Every row comes from one small tree of marks. The marks that hang from a mark follow it in brackets, in alphabetical order. Every link used is in the known rows. Which tree was each row made from?
Known rows:
kisi(fogido kitag): [-28  22  12 -24 -22   7   8  -6   3   5 -35   4   9  32  26 -32   6   6
   3  29 -10  30 -15   0 -13  26]
dapa(zoge): [-10  13   3  -2 -11  10   1  -5  13  22  14  -6  16  26   5   3  -3 -11
  15  13  12   7  26  15  19   5]
ranok(nedobid(dapa zamek)): [ 24   6  13 -17  35 -19 -10 -56  22  19   1  21  43  43   5  14   1  -6
 -15   3  25   7  22  15  23  62]
nedobid(dapa): [  8   7   4 -14   3  -3  -6 -23   8  34  -3   9  20  42   5   7   3  -5
  -2  10  10   6  34  11  13  31]
zoge(dapa(nedobid(ranok zamek))): [ 30  15 -20   3  42  -2   5 -44  87  43  11  -3  61  -8  -9  44  16 -11
  -6  10 -29  -9  21  41  11  38]
nedobid(dapa zamek): [ 22   8   7 -15  20  -6 -10 -42  25  35   1  16  42  29   2  14   0  -2
 -16   7   7   7  31  14   7  46]
fogido(sesi): [  4   0   0 -10   3 -14  12   1 -16  10  12   0  -8  18   1  -7  31  -5
  13  21 -14  -2  28   3  14  13]
zoge(dapa(nedobid(ranok(kisi) zamek))): [ 24   9 -23  -5  53   1  12 -54  59  44   7 -43  73  -6 -12  28  15 -11
 -11  15 -23  -7  44  40   8  59]
dapa(nedobid(zamek(vapa)) zoge): [ 20  32  31  -2  40  12   1 -29  59  33  20  -7  87   9  -4  34   9 -17
 -24   8   2  -1  21  25  15  17]
ranok(kisi nedobid(dapa(zoge))): [ -2  15  15  -9  15   0  -8 -44  -4  32  19 -27  46  60   4   2 -13 -15
   7   7  54   2  48  14  31  62]
nedobid(ranok(kisi(fogido kitag)) zamek): [ -2  17   3 -30  17  -4   2 -50  14   8 -25 -28  36   6  14 -20  20   8
  -4  31 -12  34   1  23 -27  65]
ranok(kisi nedobid(zamek)): [  2  -7   3 -24  42 -11  10 -55 -19   0 -10 -30  39  23   4 -17   7  -9
 -16  17  14  17  37  12  16  63]
ranok(kisi nedobid(dapa zamek)): [ 15   0  10 -24  44 -14  -5 -66  -5  20  -1 -20  55  44   3  -1  -2  -8
 -19   9  32   9  45  13  18  82]
ranok(nedobid(zamek)): [ 11  -1   5 -17  32 -17   4 -44   9  -4  -7  10  27  22   7  -2   8  -7
 -10  12   7  13  15  13  20  43]
ranok(nedobid): [ -4  -1   0 -17  16 -13   8 -27 -11  -4 -12   1   6  35  10  -7  10  -9
   5  13   8  11  17   8  27  25]
sesi(fogido): [-10  -8   2 -17   1  -9  16   9   0  16   0 -38   2  36  19  -9   6   1
   6  21 -14  16  21   8   3  -3]
vapa(zamek(nedobid(dapa))): [ 40  11  20 -19   1  10  -7 -44  24  38 -24  -3  62  40 -27  27  15 -43
  -3   1  52 -12  25   5  26  27]
nedobid(ranok zamek(vapa)): [ 44   9   6 -23  50  -7  -4 -56  34  -1   8  -2  47  -5   0  23  33  -5
 -17  20  -7  11  22  35   3  23]
vapa(zamek(nedobid(dapa ranok))): [ 61  12   9 -16  15   0 -14 -60  45  35 -14  -3  56  24 -36  46  34 -41
   8   0  45 -13  19  22  21  28]
kisi(fogido(sesi) kitag): [-19  22  18 -19 -20  -6  11   5  -4   4 -13   9  -5  27  21 -32  28   6
  15  33 -15  15 -13  -5 -11  28]
nedobid(dapa ranok(kisi(fogido kitag))): [ -1  26   6 -25   2  -1  -8 -45   9  28 -19 -24  30  37  14 -14  16   7
   7  26   8  24  11  18 -19  69]
zamek(nedobid(dapa) vapa): [ 35  23  40 -21  29   7  -8 -40  17  42 -10  -5  60  47 -19  31  20 -35
 -13   6  30   1  35  18  21  28]
ranok(kisi nedobid(dapa)): [  2   3   6 -21  27  -9   0 -51 -20  22  -7 -26  35  55   6  -9   0  -8
  -6  11  34   7  49   8  25  66]
vapa(zamek): [ 16  -3  -6 -20  -7  11   6 -25   5   1 -21  -8  35  16   0  -7  13 -16
  -5  17  21  -5  22  -1  20   1]
vapa(zamek(nedobid)): [ 27   4  11 -20   1  13   7 -31  11  18 -32 -15  47  21 -25  12  24 -44
   2   9  33  -6  19   3  24   7]
zoge(dapa(nedobid(ranok(kisi(fogido))))): [ -4  18   2  -9  29   4   9 -27  39  44 -17 -40  52   9   6  11  13  -2
  -1  21 -20   0  34  28   8  63]

Which tree is each row?
[ 12  25  28  -1  -4  11 -12 -25  34  60  11   1  46  50 -24  39   0 -37
  18  -5  42   0  31  20  24  28] | zamek(nedobid(dapa(zoge)))
[-32  14  17 -30   1   0  14 -31 -26  -8 -39 -31  22  46  28 -47   5   0
   1  31  14  30   1  -3   0  63] | ranok(kisi(fogido kitag) nedobid)
[ -2  23 -35  -5  19  15  23 -40  53  42   0 -53  56  15   2   9  18 -14
  11  25 -24  -2  20  34  -1  39] | zoge(dapa(nedobid(ranok(kisi(kitag)))))
[ 36  21   1   0  20  -7 -24 -52  65  42  36  16  48  18  -8  44   5  -6
   9   1  23   4  23  40   9  45] | nedobid(dapa(zoge) ranok zamek)
[  8   4 -16  -8  36  -6  15 -37  15  31  -4 -44  29   3 -12  12  32  -8
  -1  14 -25   9  40  29   2  35] | dapa(nedobid(ranok(kisi)))
[  4  19  17  -2   7  -4 -13 -35  23  29  23  13  35  58   6  17 -10 -14
  12   0  48   0  24  15  36  40] | ranok(nedobid(dapa(zoge)))
[ 29  37  49  -9  15  17 -16 -35  36  51  16  -6  73  50 -19  44   7 -40
   1   2  51  -5  33  24  28  22] | zamek(nedobid(dapa(zoge)) vapa)
[ 25  21  -1   1   4  -2 -21 -36  45  40  33  10  27  30  -6  36   8  -9
  21   3  24   1  28  35  16  29] | nedobid(dapa(zoge) ranok)
[ -3  19 -26 -11  21   4  21 -38  24  25  -7 -47  34  11  -2  -1  32  -9
   7  22 -28  16  11  29 -13  32] | dapa(nedobid(ranok(kisi(kitag))))
[ 39  -1  -3 -25  21   7   6 -60   4  16 -24 -54  52   6 -36  16  39 -42
   6  15  34  -4  36  22  17  29] | vapa(zamek(nedobid(ranok(kisi))))
[ 36   4   5 -28  61  -4   0 -66   6   3   5 -40  60  -5  -3   8  31  -6
 -22  25   0  12  46  36  -1  43] | nedobid(ranok(kisi) zamek(vapa))
[ 18  19  22  -4  22  -9 -20 -51  41  32  26  21  57  46   2  25 -13 -12
   0  -2  45   1  20  19  27  58] | ranok(nedobid(dapa(zoge) zamek))
[ 27   8  26 -25  53 -10   1 -52  11 -12  -2   2  55  22  11   3  16 -11
 -27  17  17   8  19  16  23  36] | ranok(nedobid(zamek(vapa)))
[ 52  12  14 -26  63  -4 -14 -79  20  25  13 -28  73  16  -4  23  24  -5
 -26  19  17   6  53  37   1  62] | nedobid(dapa ranok(kisi) zamek(vapa))
[ 30  15   0  -7  29  -3 -19 -65  38  45  34 -24  61  19 -11  30   4  -7
   2   8  27   7  47  40   3  65] | nedobid(dapa(zoge) ranok(kisi) zamek)
[  7  15 -11 -23  10   6  16 -51   6  21 -17 -52  26  20 -22   1  36 -34
  21  23  -1  22  13  32 -10  32] | zamek(nedobid(ranok(kisi(kitag))))
[  4   9  37 -28  39 -16 -11 -58  -6  22 -24 -10  55  44  13 -12  -5   5
 -24  13  33  18  32   7  11 103] | ranok(kisi(fogido) nedobid(dapa zamek))
[ 47   4  -1 -18  12   2   0 -47  33  13 -21 -14  41   5 -34  29  41 -41
  12   9  28  -5  12  20  19  10] | vapa(zamek(nedobid(ranok)))
[ 17  20  15  -3   9   2 -18 -36  44  45  26  15  54  34  -1  26 -11  -9
  -2   2  28   2  30  21  13  41] | nedobid(dapa(zoge) zamek)
[ 27  20  24 -15  51   2   8 -33  40  22  -4  -7  73   6   0  22  22 -11
 -37  11 -19   4  23  20   9  20] | dapa(nedobid(zamek(vapa)))
[ 50  36  37  -7  28   6 -22 -54  57  49  26  -3  67  35 -29  60  25 -38
  12   0  47  -4  28  41  22  25] | zamek(nedobid(dapa(zoge) ranok) vapa)
